In the rows, zero is written as 128.
Known rows, with every step that occurs:
pusum/ziguva/tulov: [ 95 101  96 129 131 140 155 102 124 104 115 148  87  96 104 109 171 156
 101 127 139 154  85  65 162  92 157 120 127 117 118 132]
mezi/geli/turu: [156 135 100 151 130 116 111 160 126  93 129 115 106 170 113  83 119 183
 107 109 159 148 130 129 135 131 136 163 130  98  82 162]
ziguva/turu/geli: [ 95 124  66 161 173 156 156  94 127 135 134 138 147  96 146 124 138 148
 115 137 130 186  93 114 115 114 130 130  95 143 137 148]
tulov/turu: [100 118  83 165 165 134 134 114 127 130 125 107 115 119 120 133 135 154
 111 124 134 160 102  88 128 126 137 125 105 137 135 129]
fero/kibub: [ 95 137 121 158 164 158 137 125 129 113 157 155 139 120 122 144 126 149
  88 128 120 162 141 127 136 140 148 113 118 131 136 153]
pusum/ziguva/tulov/turu/geli/mezi: [ 84  87  76 145 150 170 160  64 113 119 113 140 108  87 111 112 194 141
  92 122 144 207  67  35 188  81 128  98 132 124 176 123]
tazamat/fero/kibub/mezi/geli: [ 78 139 134 157 147 110 108  94 135  85  94 155  89 139  97 102 112 178
  82  88 162 146 123  89 179 148 141 110 134  67 108 186]
tulov/turu/geli/mezi: [102 114  89 171 172 163 136  99 116 133 135 129 142 128 129 140 147 142
 105 116 123 209 111  91 142 125 119 113 116 153 166 144]
ziguva/pusum: [136 123 116 138 116 146 128 141 134 101 144 127  87 127 126 126 145 168
 115 129 121 133 121 103 143 103 162 117 120 148  92 151]
tulov/ziguva/turu: [ 83 115  58 161 162 141 146 105 147 133 102 111  94 112 135 122 140 153
 124 138 139 143  75  55 145 114 153 106 120 107 135 123]
turu/geli/fero/tazamat: [124 139  86 171 156 164 185 115 144 138 108 138 165  65 118 144 118 134
 122  67 145 159 132 133 100  79 175 135  85 130 113 173]
pusum/ziguva/turu/geli: [ 92 106  76 141 163 169 172  78 127 123 123 164 140  71 143 106 163 146
 118 139 135 195  75  85 139  85 138 118 118 137 147 148]
tazamat/fero/geli/turu: [127 144 120 132 122  97 104 162 128  64 118 104  92 147 102 114 118 164
 131 101 181  91 156 160 159 128 156 114  89 120  88 176]
turu/geli: [116 131  89 156 162 159 147 116 124 118 146 140 159 115 140 137 124 146
 116 122 120 186 128 142 109 113 139 142  99 160 122 168]
kibub/fero/tazamat: [116 121  94 191 167 128 163 122 138 127 128 136  86 120 102 146 116 162
  67  73 134 117 114  95 133 127 184 114  90 135 107 149]
geli/mezi/kibub: [131 111 127 153 147 115 130 107 107 113 133 169 107 157  79 145 119 187
 120 104  99 195 100  94 143 166 140 123 118 133 123 147]
fero/tazamat: [130 126  94 168 146 157 155 129 141 132 135 138 104 120 125 142 104 159
  98  88 131 144 133 114 118 119 167 125  94 141 102 164]
tulov/turu/geli/fero/kibub: [ 73 144  85 169 184 167 165  90 137 135 115 125 194  56 119 139 152 119
 106 114 153 182 113 114 133  95 146 109 110 115 175 138]
kibub/fero/geli/turu: [122 130 127 156 136  91 121 171 120  80 137 115  80 151  84 117 129 179
  98 105 158  95 138 143 155 144 168 130 102 121  81 139]
fero/kibub/mezi/geli/turu: [120 144 134 148 141 123  99 134 139  94 123 148  98 159 110  73  96 197
  86 107 155 157 134 107 158 156 135 157 145  58  88 162]
pusum/ziguva/turu: [ 95  97  89 135 154 141 155  96 128 119 119 163 107  89 121 109 163 160
 114 138 132 168  74  64 146 106 148 108 128 127 131 134]
kibub/mezi/geli: [110 116 122 156 132 110 112 117 127 107 102 153  78 151  99  97 112 197
 108  93 131 171 109  84 138 147 137 164 139  89  73 163]
geli/fero/kibub: [ 92 146 128 157 165 140 150 126 133 119 121 153 165  86  95 145 142 135
 104  99 132 154 136 132 129 123 165 115 127 113 134 148]
ziguva/turu/geli/mezi: [102 113  92 165 170 158 151  92 113 135 143 153 141 120 136 137 151 152
 107 124 118 212  98  93 136 130 123 119 119 147 151 151]
pusum/ziguva/turu/geli/fero/kibub: [ 70 128  92 144 176 172 188  74 135 130 109 177 188  22 118 117 178 122
 112 122 150 197  87  95 152  73 154  97 129 103 172 144]
geli/mezi/kibub/fero/tazamat: [130 106 115 190 160 111 158  96 119 118 123 167  71 145  67 156 107 191
  78  58 116 158  88  71 158 161 176 101 102 123 122 147]
tulov/turu/ziguva: [101 111  49 163 172 130 127 116 150 139 109  85  93 128 125 124 131 161
 121 134 147 134  84  46 135 118 145 119 109 124 145 102]
tazamat/fero/kibub/mezi: [ 74 142 141 149 170 119 112  95 142  96 110 155 107 119 111 129 102 162
  90 100 142 141 132 101 164 154 154  98 108 104 120 175]
pusum/ziguva: [113 105 114 131 142 144 146 122 123 104 135 168 114 104 116 122 147 158
 112 120 122 169 109  90 142 105 155 121 131 143 118 152]
geli/mezi: [122 114 130 154 151 136 127 134 111 117 148 157 110 157 104 147 137 158
 103 108 101 182 133 101 139 150 141 122 132 151 122 154]
mezi/geli: [118 118 102 161 129 125 129 138 119 109 124 136 108 149 104 113 135 174
 108 105 133 164 117 111 132 128 137 145 134 113  96 161]
ziguva/tulov/turu: [ 83 109  62 158 156 131 141 100 128 132 105  90  85 111 113 119 158 153
  97 133 149 146  75  62 150 117 143 122 109 111 138 109]
turu/geli/fero/kibub/mezi: [ 78 147 135 156 175 151 150  95 141 126 109 170 180  70 110 125 119 148
 110  96 128 186 126 123 127 118 157 140 114  98 127 161]

Rows:
[ 97 112 121 164 135  82 142 118 108  91 118 156  73 135  48 145 124 194
 113  97 129 127  92 117 160 161 164 118  92 119  99 134]
mezi/kibub/fero/geli
[ 77 101  53 139 152 167 169  67 123 124 107 123 113  66 129 100 180 138
 103 137 159 181  63  56 167  68 139 111 114 117 161 121]
pusum/ziguva/tulov/turu/geli
[115 115 111 178 174 113 149  84 106 107 134 169 120 144  75 149 130 177
  96  94 103 202  79 103 154 153 150 113 106 142 140 146]
turu/geli/mezi/kibub/fero
[ 99  93  98 145 162 167 163  79 114 121 133 181 133  93 130 119 174 150
 112 128 121 220  82  67 160 102 128 101 135 142 159 149]
pusum/ziguva/turu/geli/mezi
[151 128  73 143 158 121 112 164 156 112 133  91  98 162 136 100 108 177
 127 139 155 118 120 100 124 124 155 150 110 123 103 126]
geli/turu/ziguva
[128 119  92 184 162 109 166  97 132 118 115 150  76 124  76 144  93 189
  84  69 127 131  78  87 137 146 184 113  80 118 107 143]
mezi/kibub/fero/tazamat
[ 96 118 148 148 121 109 113 137 106  78 120 146  84 152  74 153 146 156
 121  84 143 132 154 122 179 143 143  81 114 138 117 179]
tazamat/fero/geli/mezi
[131 114 112 156 159 139 142  88 106 114 140 174 140 141 100 146 120 175
 123 107 100 224 101 116 136 145 132 128 107 145 140 165]
turu/geli/mezi/kibub
[101 109  57 147 154 126 141 118 149 128 107  96  72 134 112 114 145 165
 116 140 149 118  85  54 145 111 158 130 115 112 119 109]
turu/ziguva/tulov
[171 129  75 127 122 131 107 168 162  96 136  79  64 155 143  90 127 186
 133 147 157  93 117  79 148  91 166 133 122 122  89 127]
geli/turu/ziguva/pusum
[ 84 130 140 152 168 140 124 107 139 119 136 174 116 121 117 129 102 172
  91 114 115 167 129 100 140 158 150 131 122 107 114 155]
fero/kibub/mezi
[ 90 152 112 159 173 168 164 110 134 127 130 154 202  69 117 146 141 125
 108 107 133 181 138 149 118 102 158 121 112 124 148 163]
turu/geli/fero/kibub
[ 91 131  73 161 175 143 170  97 130 140  99 131 174  61 123 127 158 137
 131 114 146 179  86 119 104  95 151 135  99 122 135 147]
ziguva/turu/geli/fero
[119 120  75 130 117 111 120 160 141 104 112  79  49 149 100  90 139 182
 132 136 185  80 119  92 167 109 159 142 105  88  94 108]
fero/geli/turu/ziguva/tulov
[128 115  68 139 130  91 102 129 155 108  77  88  28 170 103  43 116 210
 112 119 187 114  78  36 165 126 147 176 138  38  74 117]
kibub/mezi/geli/turu/ziguva/tulov
[120 105  53 149 138 142 120 124 160 119 112  74  56 122 133 110 152 169
 125 143 152 113  81  29 162  87 156 105 120 126 130 104]
tulov/turu/ziguva/pusum
[ 81 119  42 163 171 166 160  88 145 138 111 116 128  96 155 122 135 139
 124 144 141 169  72  74 136  94 144 111 111 119 148 134]
tulov/ziguva/turu/geli
[118 123  88 142 114 155 128 136 153  99 120 103  68 123 135 120 141 161
 121 132 132 118 103  65 164  83 174  96 132 125 105 138]
tulov/ziguva/pusum
[ 90 102 152 171 134 105 126 144 100  94 140 155  75 154  62 157 160 170
  91  86 120 139 135 107 175 158 157 101 128 143 113 143]
kibub/fero/geli/mezi
[ 61 138 109 159 188 149 165  68 145 140  94 166 168  52 118 112 131 150
 109 113 141 188  92  97 130 123 149 128 114  80 142 145]
ziguva/turu/geli/fero/kibub/mezi
[110 111  88 161 172 140 156  65 107 134 125 169 132 123 109 133 132 179
 125 124 109 227  64  89 144 148 124 118 106 127 154 145]
ziguva/turu/geli/mezi/kibub
[116 127 115 173 125 117 151 117 146 126  64 154  93 102  76  99 104 181
 112  34 156 143 113  73 128 112 177 159 126  62  66 174]
kibub/mezi/geli/fero/tazamat
[127 115  98 193 168 135 173  78 115 121 131 170 106 129  85 153 105 177
  82  61 117 184  87  93 151 140 166 104  86 136 137 160]
turu/geli/mezi/kibub/fero/tazamat
[107 116 145 139 119  88 115 109 103  72 106 162  76 153  50 152 124 181
 138  79 136 147 120 118 185 161 149  82  99 117 122 174]
tazamat/fero/geli/mezi/kibub
[ 93 137 126 169 143 133 145 130 127 107 107 153 150 101  84 119 152 151
  99  87 149 163 130 119 146 115 154 124 150  79 119 159]
mezi/geli/fero/kibub
[ 89 132  33 180 164 171 196  83 165 153  69 112 135  47 137 126 133 128
 129  85 167 144  76  65 129  57 182 105  97  93 143 143]
tulov/ziguva/turu/geli/fero/tazamat
[ 98 110  84 188 186 113 147  65 108 118 115 139 115 130  79 142 137 173
  93  98 119 204  56  72 163 149 136 101 104 129 171 127]
tulov/turu/geli/mezi/kibub/fero
[111 130  73 128 117  90 110 147 146  73  86  62  37 148  97  94 137 172
 131 123 213  53 119  95 189 106 166 114  89  84 101 131]
tazamat/fero/geli/turu/ziguva/tulov
[111 114  83 167 170 143 140  67 109 129 122 143 131 125 102 139 124 165
 121 110 116 226  76  82 149 141 122 114 104 133 170 141]
tulov/turu/geli/mezi/kibub
[ 99 106  87 184 188 111 158  62 107 120 118 164 109 129  86 140 142 182
  98 109 115 203  44  76 159 158 138 106 106 124 156 135]
ziguva/turu/geli/mezi/kibub/fero
[131 128 118 152 133  74 123 143 113  79 123 132  69 155  58 118 106 205
 117 100 151 111 106 135 160 160 168 134  89 103  86 135]
mezi/kibub/fero/geli/turu
[ 85 148 118 153 169 133 128 114 136  92 130 140 132 120 117 146 126 138
  88 115 150 137 141 127 158 137 156  81 106 130 145 172]
tazamat/fero/kibub
